Each row comes from the steps of one path. Every step used is in the known rows, and no mark comes twice. Write the path behind each row, first mark first.
Known rows
Y Z L N: [  6 -10   2   3 -14 -19 -16  -2 -17 -22 -21  26  -5 -10 -15  -8   6   0
  17  20   6  10  -4   7 -25   0  17   6  -4   1  -9   8  -2   4  -3 -14
 -30  -5 -13 -19 -10]
B L U H: [ -3  -4  14   2 -18 -10   9   7  -8 -17   7  31   3  16  -4 -17 -10  -2
  16   6  15   2  -4   9  15  -9   9   4  -3  -2  -7  15  17  -8   5  -7
 -11  -9 -10  -3   0]
L U: [  2   1  17   0 -12 -15   3  -1 -13  -6 -10  18  -1  20  -4 -18  -9   4
  11  14  10   7  -6  10   2  -5  13   3   3   0   0  16   8  -6  -3   0
  -2  -9 -13   9  -5]
U L: [ -5   0  14   6 -22  -8   9   2 -18  -3 -17  23 -12  22  -8 -17   0   4
  10  19   8   3  -9   0   1   1  12  10   4  -7   4  13  10  -5   8  -8
  -5 -26 -16  11  -9]
M H W: [ -5  -1  22   8  -9  -4  12  -2 -18   4  24  27  -8  18 -10  -8  -7  15
  -2   9  15   7   5  14   8   2  13  -3   5   1  11  12  12  -1   1 -20
  13 -22 -19   5   6]
X U H W: [ -1  -1  25   9  -7   4 -10  -4 -21   5  27  27  16  -5  -8  -7  -4   0
   8   4   6   2   0   8  13   2  14   6  -8  13   4   6  29  -4   3 -17
   1 -20 -18 -10  14]
X K L: [  5   3  17  -1  -9 -18 -14   5 -21  -6 -15  16 -19  -2  -5 -12  -1  10
  14   5   4  -6  -9   7  12   4  16  12   6  20  10   7   8   8   7  -5
 -12 -17 -15  13   9]
U H: [  4  -4  20   0 -13  -2 -11   0 -21  -4  11  23   3  12  -7 -13 -14  -2
   8   6  11   4  -5   8  10  -8  16   8  -5   6  -1   9  18 -10   6  -6
   2 -12 -14   6   4]
M H: [  0  -2  19  -1 -12  -8   7   1 -18   1  17  22  -9  23 -11 -12 -12   5
   0   6  14   5  -2   5   5  -2  12   8   0   0   5  11  14  -4   3  -7
  11 -16 -17   4   3]
H W L: [ -3   3  11  16 -20  -6  25   1 -13   2   2  24  11  16  -8  -4  -2  17
   3  22   6   3   1   8   2   0  14  -7   6   0   5  10   9   5   1 -19
  -3 -27 -14   7  -3]
K L: [  5   6  19  -4  -8  -9  -2   1 -20  -3  -8  16 -15  12  -6  -9  -1   9
  10  13   8  -5  -7  14   0  -2  19   6   4  -1   2  10  10   2   4  -2
  -1 -15 -14   7   3]
C L: [ -3  -5  11   3 -10   2  10   9 -15  -6 -18  18 -12  21  -9 -12  -7  15
  10  12   7  -4  -5   9   7   0  17  11   6  -9  -1  10  23   0  11   3
   9 -22 -21  15  -1]
S C L K: [  2   1   4   4 -21  -8  27   8 -17   0 -26  11  -7  22   1  -8 -13  18
   5  21   8  -6  -1   2   5  -4  13  14   3 -10   2   2  32   0  18  -1
 -14 -18 -18   5  13]
K L W H: [ 20   7   8  -2 -10 -15   4   2 -17  -4  -7  14 -39  14  -4  -9  -6  -3
   4   6   9  -6  -5  14   1  -4  17   6   4  -9  26   8 -11  11 -10   2
   0 -14 -14  -5   1]
Y Z: [ 11  -5   6   4 -11  -2 -17  -8 -18  -3  -6  30   5  11  -9 -12  -3  10
  12  18  14   6  -7  13 -18   1  22   2   0   0  -7   9  10  -2   0  -8
  -6 -14 -19  -4  -7]
L Z: [ -2   6  14  -3 -15  -6  -1   8 -20   2 -24  15 -16   6 -10 -10  -9   2
  15  10   5   8  -2  12  -4  -3  19  11  -4   5   1   5  10  -9   2 -10
  -9 -15 -14   3  -5]
Q S C L: [  6 -11   4  -8   1   7  25   4  -9  -5 -12  15  -5  32  -3 -16  -7   6
   6  22  17 -11 -10  -3   7  -9  16  18   9  -9  -5   7  33  -2  23   0
   1 -22 -19  15  12]
C L N: [  3  -9   6   6  -4  -4  13   5 -11 -16 -27  17 -23   8 -20 -12  -2   2
  14  10   5  -2  -2   6   2   1  15  16   1  -4   4   9  13   1   8  -7
  -2 -15 -18  11  -2]
H W L C: [ -5   2  10  30 -20  -4  39   0 -14  -4  -9  20  14  10  -6  -5  -3   8
   4  23   9   2   1   8   8  -9  21 -13   3 -12   3   8   4   5 -10 -18
  -7 -29 -14   2  -9]
K L U: [  1  12  21  -9  -7 -16  -2   3 -13  -4 -12  14 -11  17  -8 -15  -1  10
  12  12   8   0  -5  16   0  -3  15   0   5   3   6  15   6  -2  -3   3
  -3  -9 -11  11   1]
U L W H: [ 13   3   2  10 -24 -16  17   2 -15  -6 -17  18 -35  24  -5 -16  -5  -8
   3  12   9   0  -7   1   6  -1   9  11   1 -19  29  10 -15   0  -3  -3
  -7 -26 -16  -2  -8]
Q S C: [ 12 -10  10  -4  -4  -1  16  -4 -13   0  -3  20   3  30   0 -18  -9  -5
   5  22  17  -2 -13  -4   3 -13  14  17   3  -2  -8   9  23  -4  13 -10
  -9 -15 -13   5  11]
H W L Z Y: [ -5  12  25   2 -30  -9  37  13 -17   6 -12  10   8  21 -17  -1  -9   3
  10   8   5  10   6  14  -5   1  15   5  -2   6   3   3  -4   1  -6 -32
   3 -26 -13   0  -3]
Z L: [ -4  -4  14  -3 -20 -16   4   9 -18 -10 -16  17  -4   8  -4  -8  -5   6
  12  18   6   5  -6   5  -4  -6  16   3  -3  -6  -9  11  13   0   2  -1
 -16 -16 -13  -4  -6]
S C L N: [  4  -9   2  -1  -1  -6  23  -2 -11 -13 -20  23 -20   9  -8 -11  -7   6
  10  19  10  -8  -6   4   4  -4  12  17   2  -7  -4   6  20  -2  14  -8
 -13 -15 -17   9  12]
L K: [  6   3  14   9 -26 -13   3   2 -20   2 -20  12  -5  17  -5  -9 -11   5
   9   8   6   5   0   4  -1  -3  14  12   0  -1  10   6  12  -1  -1  -4
 -13 -12 -13   0  -2]
B H W L: [  3   7   4  21 -24 -11  28  -2 -10   2   7  30   9  31  -4  -2   3  25
  -3  25   8   3   1   4   4   2  18  -6   9  10  -1  12  16  -3 -15 -25
  -1 -26 -14  13   6]
Q S: [  9  -8  17  -1  -6   5  -2   0 -12  -2  -9  19   0  24  -8 -18  -3  -8
   9  11  13   2  -9   1   4  -7  18  15   6  -1   3  12  13  -3   7  -7
   3 -14 -14   8  -5]
Y Z L W: [  9 -10  -4   2 -22 -20 -12   2 -19 -12 -17  23  -6   3  -3  -5  -3   5
  10  22   8   6  -5  18 -22   2  18   0   1  -8  -3   6  10   8  -3  -2
 -24 -13 -18 -25  -6]
L W H: [ 21  -2   2   8 -15 -14   4   1 -15  -3  -6  16 -30  20  -3 -10 -14  -8
   3   4   8  -1  -6   9   4  -6  13   8   0 -10  21  10  -9   3 -10  -2
  -1 -16 -14  -4  -2]
Y Z L U: [  1   1   5  -5 -17 -22 -14   1 -14 -17 -19  23  11   9  -3 -15   0  12
  15  27  12  13  -6  10 -25  -3  15  -5   1   0 -10  13   7   0  -4  -2
 -21  -5 -14 -13 -10]
S C L: [  1  -4   5  -2  -6  -4  23   4 -15  -4 -11  20 -11  19   1 -12 -11  19
   7  23  12 -10  -7   7   8  -4  15   9   4 -11  -9   7  35  -3  21   1
  -2 -23 -20  14  15]

Which path is each row?
[  0  -1   6  21 -23  -5  36   3 -15 -10 -16  16  10  14  -9 -10  -9   0
   4  17   7   2  -4   1   5 -12  19  -6  -1 -12  -3   7   6   3  -7  -1
 -14 -23 -11  -1 -13] : W L C
[  8  -4   4  -2 -11   1  31   7  -9  -3 -27   7   2  33  -3 -13  -9   5
   5  19  13  -7  -2  -9   5  -9  10  22   9 -10   4   3  30   2  19  -4
 -10 -16 -18   6  11] : Q S C L K
[  0   1  21  14 -17   4   9  -1 -18   4  31  27  32   6 -14  -5  -4   3
   3   7   4   2   2   1  10   4   8   2  -5  12   5   4  23   3   0 -13
  -6 -24 -14 -11   8] : X U H W L
[ 11  -1  12  -3 -12 -18   3   3 -21  -1 -12  14 -27  12  -3  -7  -5   4
   6   8   7  -5  -8  26  -1   1  19   6   6  -5  10   7  11   6  -2   1
  -5 -15 -15  -2   6] : K L W
[  1  10  19  -6 -30 -10  28  16 -18   1 -21   5   6  25 -18  -8 -15  -6
  12   2   5  10   0  10 -12  -2  13  14  -7   3  -3   4   0  -2  -7 -17
  -5 -20 -11  -3  -8] : W L Z Y
[ -2   3  27   5 -11  -6  -5  -6 -13  -1  14  25   8   9  -2 -12  -8   7
   9  11  13   8   3  16  13  -8  10  -5   2  12   8  13   8  -9   1 -18
   7 -12 -13   6   6] : L U H W
[  1  -5   7  -1 -18 -13 -16   1 -19 -15 -14  26   6   2  -6  -9   0  11
  14  24  10   8  -6   9 -22  -1  21  -1  -3  -3 -11   8  12   4  -1  -4
 -19 -12 -16 -16 -10] : Y Z L
[ 13  -1  -1   3 -22 -23   7  11 -15 -13 -18  12 -24  12   0  -7 -12  -7
   5   9   5   4  -5   5  -3  -8  13   3  -2 -15  15   9 -10   6  -8   1
 -15 -15 -12 -16  -6] : Z L W H
[  8  -4   7  11 -17 -13  18  -2  -9 -13 -14  23   1  12 -18 -11  -4  -5
   6  12   2   6  -4   0  -5  -1  11  10   0   0   1   9   2   1  -6 -10
 -19 -13  -9   2  -9] : W L N
[ -7   7  21 -14 -17  -5  22  20 -20  -2 -32   3 -18  25 -20  -8 -13   3
  18   0   4   0   1  15  -3   1  19  22  -5  -1  -2   4  12  -5   7 -12
  12 -21 -20   3  -2] : C L Z Y
[ -1  -5  12  10 -18 -12   6  -4 -15 -12 -27  23 -23  13 -19 -16   4  -3
  14  14   6   6  -6  -1   0   2   9  19   1  -5   7  12  -3  -5   3 -17
 -15 -20 -12   8 -11] : U L N
[ -2  15  21 -13 -11  -8  -1   9 -23   1 -24  12 -22   5 -12  -7  -2   5
  14  10   2   1  -2  20  -6  -1  21  10   0   8   6   3   6  -2   1  -7
  -7 -15 -14   3  -2] : K L Z
[ -3   6  13  12 -19 -13  28  -1  -6   0   0  22  16  19  -7 -11  -5  16
   5  23   8   9   2  11   1   0  10 -12  10   1   7  14   1   3  -8 -12
  -3 -20 -11   7  -5] : H W L U
[ -7   1  14  24 -18  -5  46   1 -15  -4  16  21  12  18 -12  -5  -8   8
  -6  16  15   3   7   4  11  -8  14 -12   5 -12   9   8   3   6  -7 -16
   2 -28 -14  -7  -5] : M H W L C
[  1  17  32 -21 -16 -14   5  13 -25   2 -24   1 -17  16 -16  -7  -8  -3
  17  -5   5   4  -2  22 -12  -3  22  19  -6   9   2   4  -1   0  -4 -16
   4 -15 -14  -1   2] : K L Z Y
[  2   5  16   8  -9 -10  11   2 -23  -9 -17  11 -14   6  -6  -9  -3   4
  10  14   8  -5  -6  16   4 -14  27   1   0  -9  -1   9   7   3  -5  -2
  -6 -17 -14   0  -2] : K L C
[ 11 -15  -1  -3   6   3  25  -2  -6 -15 -23  19 -12  22 -12 -15  -1  -6
  10  18  13  -8  -6  -4   7  -7  12  23   8  -7  -5   7  22  -1  16 -10
  -7 -15 -15  10  10] : Q S C L N
[ -4   2  17   1 -15 -13 -18  -3 -16 -16  11  29  21   0  -1  -9   1  12
  13  24  16  14   5  17 -14  -5  13 -14   1  12  -3  10   4   0  -1 -17
 -11  -9 -16 -18   0] : Y Z L U H W
[  0   8  21  19 -30  -1  14   3 -19   6  17  17  36   6 -14  -2  -5   0
   2   6   0   4   9  -3   8   4   6   6  -5  12  13   0  22   7  -1 -15
 -17 -19 -12 -18   6] : X U H W L K
[ -7   1  16  -8 -19 -23   2   9 -14 -14 -18  13   1  10  -3 -14  -6   7
  14  20   7  10  -6   8  -7  -8  11  -2   0  -2  -6  15   7  -2  -3   2
 -15 -10  -9  -5  -8] : Z L U
[  2  20  15   8 -31 -15  35  10 -15   6  -9  13   6  35 -15   0  -4  12
   5  13   5   9   6  13  -4   1  19   6  -1  19  -4   4   2  -7 -21 -41
   2 -25 -14   4   1] : B H W L Z Y
[  2   5  19  -1 -22  -9  12   1 -10  -9  11  20  22  22  -7 -17 -12  -3
   3  11  12   5   0   3   4  -9   5  -3  -1   6   3  12  12  -6  -1   2
  -8  -9  -7   1  -3] : W L U H
[  1   6  18  18 -34  -4  22   1 -16   2   9  18  25  14  -8  -2 -10  10
  -3  12   7   8  11   1   4  -5   8  -1   2   7  16   2  15   5   2 -20
  -9 -17 -12  -7   3] : U H W L K
[ -6  -1  12  17 -21  -6  20   3 -19 -11 -27  18 -12  15  -9 -16   0   1
  12  22  10   2  -7   0  10 -11  18   4  -1 -17   3  11   1  -5   0  -8
 -12 -29 -15   2 -17] : U L C
[ -4  13  29  -3  -6 -10  -3  -3 -15  -3  16  20  -1   5  -3 -11  -1   9
   9  12  14   3   3  23   6  -6  14  -6   5  15  11  13   8  -1   2 -15
   7 -11 -13   5  13] : K L U H W
[ -2   5  15 -16 -13  -5  34  17 -18   0 -27   4 -16  23  -9  -9 -18   5
  14   9  10  -3  -3  14  -4  -4  17  24  -7  -3 -11   0  21  -7  12 -15
   2 -22 -20   4  12] : S C L Z Y
[ -3   1  16  26 -22   2  31  -2 -16  -8  13  23  22   7  -5  -6  -9   2
   2  17  12   3   6   4  14 -14  17 -14  -2  -3   6   6   7   1  -3 -17
  -6 -25 -13  -2   0] : U H W L C
[ -6  11  19   7 -22   2  19   6 -18   2   7  20  15   4 -11  -3  -9   6
   5  13   5  10  10  11   5  -3  10  -3  -1  15   7   0   4  -3   6 -25
  -3 -22 -12  -4   1] : U H W L Z
[ -1   1   9   8 -22  -6  15  12 -17  -5 -31   8 -10  19  -9  -9 -10  12
   9  11   3  -4   2   3   2   0  14  15   5  -5  10   5  22   3  11   2
  -2 -17 -19   7  -1] : C L K
[  3   3  10   3 -22 -16  20   2  -8  -6  -8  18  16  25  -8 -17  -8   7
   6  18   8   7  -5   4   1  -4   8  -2   5   0   2  14   7  -1  -7   2
 -11 -14  -8   8  -8] : W L U
[ -7  -2  17   9 -16  -7  14   4  -6 -11  12  35   8  11  -2 -12  -5   8
  15  11  16   3   3  16  19  -4   9  -7   2   4  -2  16  13  -6   6 -21
  -6 -14 -13  -3   3] : B L U H W
[  1   6   2  35 -24 -10  40  -3 -12  -3  -3  25  11  23  -6  -3   3  20
   1  29   7   1   3   5  11  -8  24 -12   5   2  -4   9  10  -3 -22 -22
  -8 -27 -14   7  -1] : B H W L C
[  0 -10   3   3 -23 -26   6   9 -19 -10 -19  13 -19   5   0  -5 -11  -1
   8  14   2   4  -6  16  -1  -2  16   5   0 -11   2   7  11   5  -1   3
 -18 -16 -13 -14   1] : Z L W
[ -7   5  10  -6 -11   2  15  15 -17  -4 -36  13 -20   9 -12  -9  -8  11
  14  12   4   1   1  13   1   2  17  16   1   0   2   4  16  -6  13  -1
   3 -21 -19  11  -2] : C L Z
[  7   3   2  27 -20 -16  24  -7  -7  -8   0  31   0  19 -14  -2   7  14
   1  22   5   6   3   1   4   4  15   0   7  16   0  11   2  -3 -21 -35
 -11 -18 -11  12   5] : B H W L N
[  1   4  13  10 -31  -9   6   3 -22   3 -23  13   2  16 -13 -14   3  -1
  12  11  -3   5  -5  -9   1  11   7  24  -5  -4  12   5  18   0   2  -5
 -24 -23 -15 -12  -9] : X U L K
